Known rows, with every step that occurs
k > e: [ -7   5 -15   4  -8  -6  -8 -17   2   2  -3   1  -8   8  -5  -9   6   4
  10   6  -7   4  -7   5   7  14  -9   0   1  36  17]
h > k: [-12  11 -23 -19  -3  12 -14 -13  16   4  -9  -3   6  -7   7 -23   9  -2
   1  -8  20   9   6  11  -8  -7   4 -10  -2  12   0]
a > k > e > w > x: [-12  23 -42  13 -37 -10  22   8  -3 -15   5  -9 -28  21  13  -4  16 -18
  33 -10  28  -6 -32  35  12 -19 -30 -15 -28  60   0]
f > a > k > e > w > x: [-14  20 -40  29 -41 -13  34   5 -27 -15   8 -16 -31  19  28 -23   6 -36
  22  -5  16 -23 -45  17  28 -10 -45  -2 -12  54  -2]
a > k > e > w > x > p: [  0  10 -28 -14 -33  -5  25   5 -23 -29   4  -7 -27   9   5 -16  15  -4
  24   3  49  21 -23  39 -19 -16 -32 -15 -19  80   3]
k > e > w > h: [  6  10 -31  13 -12 -21  11  -5  16 -13 -16 -21 -16  -1 -14  -3  24 -35
  48  -2  -2  14   1  39  11 -23  -3   1 -26  65  19]
a > k > e > w: [ -7  26 -40  -2 -23  -8  14   1  -3 -21  -1  -5 -29  28  22  -4  15  -9
  46  -5  18   6 -27  27  28 -24 -15 -12 -25  64   7]
a > k > e > w > h > f: [ 20  24 -50  18 -17  -1  29  14   6 -10 -22 -14 -23  15 -17  16  30 -22
  56 -18  -2  19   0  36  32 -57 -24 -16 -48  45  18]
p > h: [  8   9   9   2  16   7  10  -6   5  -9  -2  -9  -6  -5  -2   6   3  -3
   2  -5  -5  14   7  -5  15   0  -1   1   1 -13   5]
x > p > e > w > h: [ 25  -5   2 -15  -2 -35  31  16 -14 -50 -35 -26 -13 -16 -35   7   5 -16
  25  18  28  36  16  53   2 -39   1  -2 -15  26  14]
a > k > e > w > h: [  0  25 -53   7 -27 -13  32   6  10 -14 -17 -21 -24  13 -11   2  36 -23
  60  -6   2  19 -22  40  19 -49 -21  -4 -32  67  15]
a > k > e: [-14  20 -34  -3 -26   2  10 -10  -4  -2   0   1 -16  20  -3  -5  19  18
  25   0  -2  12 -33   5  15 -11 -23  -5  -5  46  13]
w > h: [  8  -1 -11   7  -6  -1  10   4  14   4 -16 -15   6 -16 -32   9  21 -16
  18  -8 -16  13   7  16  -6 -24  -6   8  -6   8   6]
h > f > x: [ 33 -11 -16  15  -3   8   7 -12 -13 -14   8  21  15  12 -10  13 -10 -13
 -19 -19  -6  18  31 -12  -4 -24   0 -14 -14 -11 -11]
e > w > h > f > a > k: [ 25  17 -35  29 -17   4  42  30 -22 -13 -15 -21 -14   6   3   7  10 -46
  36 -20  -7  -3  -6  10  40 -67 -30   1 -34  -5  -1]
p > h > k > e: [-12  26 -27 -12   6  15 -11 -34  25  -6 -16 -11  -9  -8  -3 -24  18   1
  13  -6   7  27   5  13  16   5  -5  -9   0  36  22]
x > p > h > k > e > w: [  3  20 -23 -36  13   7  -2 -27   5 -39 -14 -16 -20 -12   4 -36  13  -8
  26   7  49  50  16  35  -4   1  -1 -13  -7  75  20]
e > w > x > k: [  9   2 -22  20 -17 -27   7  15   7 -23  -4   0 -21   8  15   8  -8 -59
  16 -16  34 -20  11  27   2   4  -6  -1 -28  22 -26]
x > p > e: [ 13  -9  20 -29   1 -22  13   2 -27 -33 -12  -6  -7  -7 -25  -5  -9  25
 -15  24  23  25   4  20  -4  -4   2  -4  12   5  14]
f > h > w > e: [  1  -2  -9  -7 -14  11   9  18   1 -13  10  14  12 -40 -19   7  19 -11
 -13 -24   1  -2   5  32 -20  -4   7 -17  12  -1   1]
p > h > w > e: [ 21  14   9   2   7  21  13   4  19 -21  -1 -12  -3 -43   1  -7  25  -8
 -13  -9   0  -1  21  22   5 -22  -5 -17  -3 -43   7]
p > e > w > h > f > a: [ 31   8  -5  36  -1 -27  39  26 -24 -26 -30 -24 -14  -1 -13  10 -13 -46
  18  -1  -7  -1  14  24  55 -49  -9   2 -25 -31  11]
p > x > k > e > w: [ 12   4 -22   7  -4 -30  -4 -10  23 -36 -10  11 -35  27  12  -8   1 -43
  19   8  14  -1  15  44  45  18  -3  14 -10  50   7]
h > f > e > w > x: [ -3   0   1  31 -11  -6  29  49   5   8   6 -10 -12   0   0  17  -1 -25
   3  -6  21 -23  27   9  -2   7 -22 -40 -35  13 -10]
w > h > f: [ 30  -3  -7  19   1  10  11  15   7   8 -19  -7   9 -14 -38  20  16 -16
  10 -15 -21  13  27  10   5 -39 -12  -3 -20 -24  12]
h > w: [  7   3   5  -3   0  19  -5   7  14 -16  -2  -1   4 -27  -3 -11  12  11
 -11 -14  16 -18  11  10   8  -9  -4  -9 -11 -18  -6]
f > e > w > h: [-10   1 -11  14 -14 -18  35  37  30   2 -19 -32 -15 -12 -18  17  22 -28
  41   6   2   3  12  21   2  -9  -8 -18 -24  53   3]
w > h > f > a > k: [ 20  10 -29  27 -21  14  37  23 -26   4 -19 -14  -5  -3 -15   8  14 -20
  15 -15 -26   4 -12 -10  28 -57 -43   9 -12 -26   7]
k > e > w > h > f > a: [ 21   8 -30  42  -6 -14  17   4 -18  -9 -16 -19 -18   1  -9  -8   7 -49
  33  -7 -17  -1  12  16  39 -33 -25   6 -25  27  20]

Rows
[ -1  18 -31 -11  -7 -20  19   4  25 -27 -40 -29  -9  -9 -18  -6  18 -32
  36  -7  31  21  13  58  22 -45  10 -12 -31  15   9]
p > e > w > h > k
[  3   3  -5  14  -8 -15  14  17   4 -12   5  -9 -12   5  18  -4  -2 -40
   7 -11  28 -18   4  29  -6  -6  -8 -11 -22  14 -14]
e > w > x
[ 11  24 -39  27 -21  -3  24   9 -37 -16   2  -7 -31  31  28 -11  -4 -23
  31  -7   0  -9 -21   0  52 -30 -32  -9 -25  25   9]
h > f > a > k > e > w
[ -5   8 -33  -9 -13  12  -1  -7  32   8 -33 -18   8 -23 -27 -13  30 -17
  18 -12   4  21   9  27 -13 -30  -6   2 -12  18   8]
w > h > k
[-26  16 -53 -17 -13  -7 -11 -10   9 -16  -2  11  -7   6   1 -11   8 -25
  34 -20  31  23  -7  41  -3  13  14 -12  -5  96   8]
f > h > k > e > w
[  8 -13  21 -13 -15 -20  18   7 -28 -28 -11  -8  -2 -13 -30  -5  -7  14
 -27  15  31  14   2  26 -23   3 -15  -7  12  -4   4]
w > x > p > e
[ -3   2 -28  24 -31 -21 -11 -13   5  -5  -4   6 -18  10 -12  -2   2 -26
   2  -6   4 -11  -1  13  -2  29 -23   5  -8  34  -3]
w > x > k > e
[ 33  11 -44  34 -10 -21   1   8  15 -19 -27  -4 -23   8 -21  19  10 -55
  46 -16  -6  14  36  34  30 -25 -11   2 -47  38  11]
x > k > e > w > h > f
[  0   3   2  17   3   0  26  40   8   3  -3  -8 -16   6   3  16  -3 -14
  18   0  12  -9  30  -1  18  -1  -8 -36 -32  19  -3]
h > f > e > w
[ 14   3 -16  10  -4 -16  20  15  17 -17 -18 -20  -8 -10  -7   9  16 -42
  39  -8   5  10  10  37   5 -34   1   4 -26  26   3]
e > w > h
[-12 -12   8  -3 -18 -13  31  36  -5 -14   6 -20 -15 -19  -9  -4   4  -9
   4  19  43   1  11  22 -38  21 -20 -27 -10  62  -9]
f > e > w > x > p
[ 12 -11  28   6   2  15  33  31 -10  -1   2 -14  -5 -31 -37  13   3  11
 -25   8  15  16  35 -10 -25  15 -36 -33  -3   3   6]
w > x > p > h > f > e
[ 20  23 -10  22   1  23  35  12 -30  -8  -2  -7 -11   7  12   6  -4  -6
   1 -14 -15   2 -11 -30  50 -33 -33  -4  -3 -42   2]
p > h > f > a > k
[ 41  -7 -52  33 -26 -12   3 -27   8 -20 -17  16   5   9 -48  25   7 -43
  14 -24 -25  34  38   9   4 -28 -19   4 -31  42   6]
w > h > f > x > k > e
[-12  15 -49  -5 -21  10  -9 -24  33   7 -29 -18  -2 -17 -31 -22  35 -10
  28  -8  -3  29   2  34  -6 -19 -11   1  -9  54  27]
w > h > k > e
[  4  10  -6 -25   6  11  12  -3   2 -35 -10 -22 -10 -28   6 -26  10 -26
   5  -7  65  33  23  39 -27  -7  -7 -16 -10  34  -3]
e > w > x > p > h > k
[  5   5  17  17  12  13  24  28  11  11  -3 -11  -6 -10 -20  23   3   9
  -1   1 -13   6  33 -26  19  11 -18 -30 -12 -12   8]
p > h > f > e
[ 55 -19 -19  -3   1  -5  30  -2 -14 -44  -8   0  10 -13 -33  15   4 -39
  10 -15  18  54  48  30 -29 -58  -3  -8 -30  36  -6]
e > w > h > f > x > p
[-16  16 -40 -14 -14  11 -21 -28  16   3 -11  -1  -5  -1   1 -30  15   4
  14  -1  10  15  -3  16  -2   5  -6  -8  -4  47  16]
h > k > e
[  7   7  -8  22 -18 -52  18  18  -2 -40 -15  -7 -24  16   0  14 -19 -45
   8  -6  37 -16  11  42  28   0  -1  -9 -29  -3 -17]
p > e > w > x > k
[ 14  10  -7   8  -4 -38  34  15   4 -30 -32 -26 -12  -1 -25  15   6 -28
  33  -3  10   9   8  48  30 -37   8  -5 -24   6  12]
p > e > w > h
[ 20 -10 -32  10 -17 -17  -2 -25   0 -30   3  22   6  17  -7  15 -14 -34
  -4 -17  -2  17  18  -7 -10  -1  -1   6  -8  21 -22]
f > x > k
[  5  11 -35  14 -11 -32  -9  -9   6 -29  -6   0 -32  21  14   0  -4 -42
  38   1  13  -1   8  25  27  10  -1   1 -26  62  -2]
x > k > e > w
[ -6   9 -16 -24  -6  18  -5 -30   8 -15 -11 -13  -4 -26 -17 -36  20   6
  -8   1  36  40  11  24 -32  17 -27 -10  10  55  18]
w > x > p > h > k > e
[  0  -4  -5 -11  -3   9  -1  19   0 -16   8  19  15 -27 -20   8  11   9
  -9 -27  15  -4  -1  17  -4  13   7 -11  10   8 -10]
f > h > w
[ 20   1 -30  16 -13 -32   8  -7  34 -32 -29  -5 -29   8 -15   2  18 -54
  38   2  -1  14  20  61  39  -7 -10  22 -17  52  12]
p > x > k > e > w > h
[ 13   5   1  -2  -9  16   3   9  15 -13  -2  -2   1 -37   3 -13  22  -8
 -12  -5   5 -13  16  26  -8 -19  -5 -16  -6 -30   1]
h > w > e
[  5  -5  -9  -5 -14 -17   7  -2 -17 -29   4  -9 -20  -6  -3 -22   2 -14
  10  12  41  16   1  40 -27  12 -17  -9  -9  69   9]
k > e > w > x > p
